(in the rows, 128 means zero)
Known rows, with every step that occurs:
F -> R -> P -> A -> B: [102 167 100 163 112 151 128 143  99 118 133  87 139 122 126 113  95 178
 136 127 116 162 118 127 123  99 148 146 112 135 145 145 157 114 127 112
  97]
S -> V -> G: [113 137 102  86 118 175 120 166 131 115 135  86 137  94 143 100 136 106
 137 157 112 149 128 100 117 120 137 136  85 112 147  80 150  96 162  96
 117]
A -> P -> R: [ 95  95 105  39 110 164 152 146 164 115 132  82 108 104 111  95 133 150
 142 149 127  98 109 103 121 110 172 141 109 135 135 141 156 130 143 113
 113]
P -> A -> B: [123 160 119 144 103 168 135 153 129 124 125  92 113 113 139  98 130 122
 132 141  86 159  91 128 105 106 176 149  98 123 135 110 146 132 144 118
 113]
V -> S: [123 156  86  73  89 140 129 143 129 129 153  95 139 122 120  81 147 103
 128 108  97 102 136  70 113 117 157 141 112  96 141 120 145 168 131  87
 109]
V -> B -> J -> D -> Z -> P: [138 110  94 103 147 115 130 162 142 133 142  80 151 120 132 153 109 167
 135  95  57 133 138 141 107 105 123 147  90  79 137 119 144 143 179 101
 123]
A -> P: [104  96  96  37 106 160 152 154 119 120 137  87 117  97 102  98 128 121
 142 139 123 108 119 104 112 111 172 143 108 114 138 143 154 112 136 116
 117]
J -> D -> Z -> P -> R -> F: [139 119 129 134 116 154 134 131 162 126 158  88 104 112 110 150 124 130
 126 107  51 105 127  83  93  74 111 138  97  93 115 157 145 145  72 120
 117]
S -> V -> B -> J -> D -> Z: [120 120  90 110 129 149 117 162 154 118 133  88 148  99 140 104 124 143
 143 128  83 135 132 112 113 117 134 141  87 104 137 113 148 101 210 104
 130]
A -> B -> V: [102 117 122 107 117 158 121 161 136 115 104  93  97  96 101  91 126 114
 138 134 100 130 120 100 126 122 168 140 104 121 142 111 151 146 155  99
 127]
F -> R -> P -> A: [106 166  90 138 118 152 129 141  96 117 142  88 141 122 122 112  98 182
 136 124 124 162 123 123 123  96 144 148 111 133 149 149 156 113 138 115
  94]
F -> R -> P -> Z: [102 163  92 143 126 160 126 136  98 113 145  89 142 120 118 104  98 167
 140 105 139 144 138 130 128 101 137 147 115 130 147 154 158 113 135 110
  93]
G -> V -> B -> J -> D: [108 108 112 122 152 107 118 157 135 125 166  77 160 121 103  97 119 140
 156 117  82 112 133 139  93 104 141 148  91  82 154  96 147 157 160 111
 113]
A -> B -> J -> D: [116 132 125 161 104 145 120 148 147 129 111  80 138 108 143 132 111 137
 134 116  76 125 113 178 119 110 153 150 100 110 128 113 147 160 144 104
 139]
B -> J -> D: [130 122  97  91 121 144 119 137 143 134 136  78 153 113 138 141 110 164
 130  98  93 120 126 188 122  97 130 159  98 102 137 117 143 161 191 115
 138]
U -> D -> Z: [126 114 111  97 106 136 131 148 108 119 156  89 116 114 114  50 126  77
 114  83 102 117 146  61  97 115 177 132 107 112 121 137 158 123  93 112
  96]
F -> R: [119 144 101  90 120 143 134 143 113 113 135  84 151 112 115 140 108 179
 141 128 137 140 137 118 124 102 138 143 109  92 153 156 151 134 144 113
 106]
U -> D: [123 121 102  87 104 152 136 153 100 124 150  89 124 111 115  66 128  96
 116  99 101 120 139 101 101 119 190 141 106 114 136 132 157 125 138 108
 104]
R -> F: [119 130 101 133 115 168 131 149 108 122 148 116 119  95 105 114 138 101
 139 132 106 139 131 138 114 106 150 147 106  99 140 154 138 126 154 117
 106]
P -> A -> B -> J -> D: [126 155 118 150 105 162 129 144 137 131 120  86 126 116 151 114 119 145
 126 124  78 153  88 164 107 102 166 156  98 122 132  98 144 141 162 122
 125]
F -> R -> P -> Z -> D -> J: [ 95 157  91 154 122 155 127 131  97 107 147  91 136 116 115 105  98 158
 139 123 126 146 144 115 121  91 119 149 114 127 153 160 157 112 105 111
  94]
G -> V -> B: [105 114 113 116 151 112 124 166 127 117 171  83 147 118  90  82 130 117
 161 135  90 118 136 105  90 109 152 141  91  83 155 107 149 148 143 108
 101]
A -> P -> R -> F: [ 92  93 106  67 109 170 153 142 154 117 132  94 104  98 108  96 136 142
 141 149 126 102 109 113 119 110 171 141 113 132 134 149 152 120 140 117
 109]
U -> F: [123 176  88  78 113 162 141 157 109 117 144  90 120 125 109 176 117  92
 135 140  75 132 126  96 129 115 159 143  96  87 130 127 141  97 138 107
 108]
J -> D -> Z -> P: [146 121 123 113 116 147 133 138 146 127 160  82 112 113 107 150 120 121
 127 102  51 108 131  76  90  75 112 139  94  85 116 153 146 143  71 119
 123]
B -> A -> P: [ 87 130  86  27 132 147 142 156 124 119 145  89 127 111  81  77 119 134
 130 143 138 124 134 144 128 109 163 159  96  96 133  95 149 122 199 116
 104]
U -> F -> R -> P -> Z -> D -> J: [102 191  82 134 114 160 137 138  86 108 146  89 125 130 113 174  92 118
 135 139  84 143 137  91 131 101 131 146 108 103 141 142 148  75  95 109
  95]
A -> P -> Z: [104 108  97  53 116 181 152 144 119 118 141  90 112 100 110  78 128 107
 141 115 138 101 118 116 113 113 172 146 112 120 136 133 155 102 140 120
 111]
J -> D: [130 135 119  93 113 161 125 142 145 135 158  84 122 114 109 149 126 139
 126 111  63 112 125 112  95  77 123 148  95  93 126 149 146 155 138 116
 131]
G -> V -> B -> A: [ 94 125 108 105 161 107 123 167 128 117 174  84 151 124  78  70 125 123
 157 138  99 123 142 123  97 109 150 149  86  74 153  83 148 148 170 109
  95]
P -> A -> B -> V -> G: [116 146 123 107 118 168 127 157 125 125 115  90 101 110 131  93 129 126
 126 136  93 164  94 107 111 110 167 147  99 125 143  73 147 131 154 112
 113]
P -> R: [111 132 113  82 124 163 131 143 192 111 136  85 114 117 122 101 141 159
 139 147 113 118 119 113 127 106 151 142 100 134 138 137 151 167 169 103
 107]
Z -> D: [119 112  92  95 117 162 130 151 117  98 148  93 125  87 123 146 132 153
 134 138  90 122 140 114 107  88 127 155  95  94 157 148 144 136 107 110
 122]
G -> V -> B -> J -> D -> Z -> P: [118 100 113 132 154 101 125 156 133 119 167  76 155 120 102 101 114 131
 157 115  74 109 137 126  90 104 137 143  90  76 149  98 148 150 122 112
 109]
B -> A -> P -> R: [ 81 131  92  30 135 150 143 150 156 116 140  86 121 115  87  74 122 154
 130 149 140 117 127 144 133 108 163 158  97 108 132  94 151 134 204 114
 101]
R -> P -> A -> B -> J -> D: [102 163  99 188 108 164 120 148 115 132 140  90 118 123 137  85 109 135
 128 117  71 157 103 153 113  97 157 154 101 165 126 117 155 122 143 110
 110]

Rows:
[107 129 113 121 122 171 132 138 180 114 138 102 109 109 119 106 143 148
 139 146 113 123 118 131 126 105 150 143 105 130 136 147 144 155 165 108
 102] => P -> R -> F
[ 97 128  79  74 134 158 131 175 140 114 136  93 139  97 112  83 129 138
 143 158 105 138 132 111 118 125 158 145  84 103 142 100 150  82 235 103
 116] => S -> V -> B -> A -> P
[138 110 112 126 124 145 144 142 153 103 145  93 104 107 113 108 129 107
 141 127  95 121 135  74 114 102 135 131 100 105 124 150 147 131  67 113
  96] => D -> Z -> P -> R -> F
[133 128 128 105 116 145 120 136 152 130 164  84 114 117 109 134 125 120
 126  94  62 110 132  69  90  73 109 139  97  90 111 152 147 153  95 120
 124] => J -> D -> Z
[116 123  77 100 131 156 122 170 145 115 125  90 153  95 141  98 126 145
 148 143  99 142 130 135 122 130 151 144  86 111 148 109 148  98 238 100
 127] => S -> V -> B -> J
[ 93 123  90  49 155 125 140 173 151 126 147  87 134 123  96 103 122 169
 134 135  99 133 135 126 117 113 150 150  91  89 137 101 150 131 225  99
 101] => V -> B -> A -> P -> R
[137 116 100 125 121 171 159 148 151 108 132  94 110 100 114 141 130 143
 143 159  89 121 122 138 123 110 155 144  98 111 149 147 144 132 116 107
 103] => Z -> P -> R -> F
[128 151 123 154 107 155 128 142 140 129 124  86 122 118 151 106 118 136
 126 116  78 151  91 143 105 100 160 152  99 120 125 100 145 140 140 124
 121] => P -> A -> B -> J -> D -> Z
[102 119 130 100 122 153 117 166 131 121 103  87 101 100 113 103 125 110
 131 133 100 141 122  99 124 122 152 137 101 114 144  77 151 145 133  90
 122] => A -> B -> V -> G
[141 115 119 111 127 143 139 153 125 111 132  86  98 108 118 103 120  96
 132 119  88 144 124  57 107 105 138 132  96 103 130 100 148 119  59 111
 100] => D -> Z -> P -> A -> B -> V -> G
[109 104 103   4 148 156 115 164 121 122 126  87 100  99  96  99 130 125
 129 121 125 142 138  75 129 115 131 141  99 109 160  67 149 141 177  95
 113] => B -> V -> G
[145 125 114 137 115 143 145 149 129 108 137  89 105 110 122 105 121  95
 138 124  82 138 122  72 103 103 149 135  97 103 124 132 147 120  57 118
 101] => D -> Z -> P -> A -> B
[139 117  99  98 123 166 160 151 161 106 129  82 113 106 116 139 128 150
 144 158  90 117 123 127 124 111 157 144  94 114 150 139 149 140 119 103
 106] => Z -> P -> R
[105 165 101 169 113 147 124 135 106 125 132  81 147 123 136 127  87 197
 132 112 106 156 116 151 122  93 138 151 112 133 142 140 156 122 134 115
 107] => F -> R -> P -> A -> B -> J -> D
[110 104 116 127 154  99 116 154 138 121 170  77 156 123 103  90 117 129
 156 109  82 111 137 120  91 102 134 143  91  80 145  97 148 156 137 113
 110] => G -> V -> B -> J -> D -> Z
[122 122 131 174 108 141 128 142 169 123 108  76 128 111 146 134 109 143
 133 118  70 118 112 162 120 109 149 144 100 114 123 116 149 161 110 103
 132] => A -> B -> J -> D -> Z -> P -> R
[138 116 116 136 100 142 146 149 103 117 142  87 109 113 125  63 119  78
 114  94  81 124 131  74  92 118 189 133 105 114 123 126 157 109  63 114
  96] => U -> D -> Z -> P -> A -> B
[ 96  98  96  66 112 177 152 139 116 109 143  92 106  94 110  87 128 103
 140 133 123 101 125 101 104 100 152 150 112 114 144 139 154 101 105 121
 113] => A -> P -> Z -> D -> J
[ 98 148  80 161 127 183 120 143 102 110 161  99 114 110 121  74 119 117
 135 104 103 132 138 132 117  95 138 155 104 154 140 140 156 109 120 104
  99] => R -> P -> Z -> D
[146 112 104 106 122 137 143 150 127 106 147  88 112 108 107 109 123  92
 142 120  93 125 141  67 109 103 136 133  96  94 127 148 148 125  64 113
 102] => D -> Z -> P
[102 163  94 164 115 146 126 139 101 119 126  84 149 122 136 113  90 189
 136 120 122 162 118 153 129 103 149 150 112 138 147 136 156 118 143 113
 101] => F -> R -> P -> A -> B -> J
[150 122 105 113 120 144 146 147 126 108 147  90 108 111 117 104 124  98
 138 122  90 137 126  70 104  99 142 137  96 100 126 136 146 119  71 121
  98] => D -> Z -> P -> A
[112 116  82   8 119 151 118 148 130 121 128  99 102 104  86  62 141 122
 131 107 118 107 140  45 130 121 155 142 113 111 156  98 147 159 187  92
 117] => B -> V -> S
[104 191  90 123 114 160 135 148  90 116 125  88 116 130 111 171  90 138
 132 134  85 152 117  94 139 113 159 143 108 114 137 120 149  76 128 108
  99] => U -> F -> R -> P -> A -> B -> V
[108 115  95 106 110 149 129 144 119  98 149  96 114  93 107 125 132 108
 139 168  77 132 145  88  97  81 110 153  97  95 159 154 144 140  89 111
 118] => Z -> D -> J
[ 98 130  87  56 158 133 140 172 129 128 152  91 136 121  96  95 120 148
 134 117 104 135 140 133 114 115 150 153  92  81 137  97 148 118 224 103
 100] => V -> B -> A -> P -> Z
[139 106 107 106 106 139 145 149 102 115 151  87 114 110 113  66 120  78
 117  90  91 115 147  69  97 117 179 132 105 106 126 137 157 113  70 112
  95] => U -> D -> Z -> P
[143 127 107 114 120 168 156 162 112 118 116  84 104 102 125 136 119 126
 133 150  75 152 105 121 112 114 165 146  92 107 154  88 146 114 106 108
 110] => Z -> P -> A -> B -> V -> G
[103 140  80  89 138 157 123 175 143 113 138  95 143 100 114  85 131 136
 142 157 102 145 136 114 120 124 150 146  81  99 143  99 147  93 244 101
 116] => S -> V -> B -> A
[104 135 106 108 112 119 123 143 125 118 173  87 148 122  94  49 142  90
 153 125 104  90 135  78  95 112 163 141 104  89 153  97 148 169  99 102
 100] => G -> V -> S
[140 119 131 121 117 153 131 138 147 127 143  84  95 111 107 138 118 126
 124 103  47 116 118  67  92  78 122 140  97  96 118 133 147 139  79 121
 126] => J -> D -> Z -> P -> A -> B -> V
[106 109 105 117 153 105 120 162 128 118 162  79 161 118 103  83 121 132
 161 126  98 119 136 142 100 114 151 147  91  86 158  92 148 154 166 108
 107] => G -> V -> B -> J
[ 97 158 104 136 124 149 123 146  95 120 127  84 131 120 125 112  94 180
 131 123 122 168 121 111 127 102 139 144 111 135 151 115 158 114 127 106
  95] => F -> R -> P -> A -> B -> V -> G
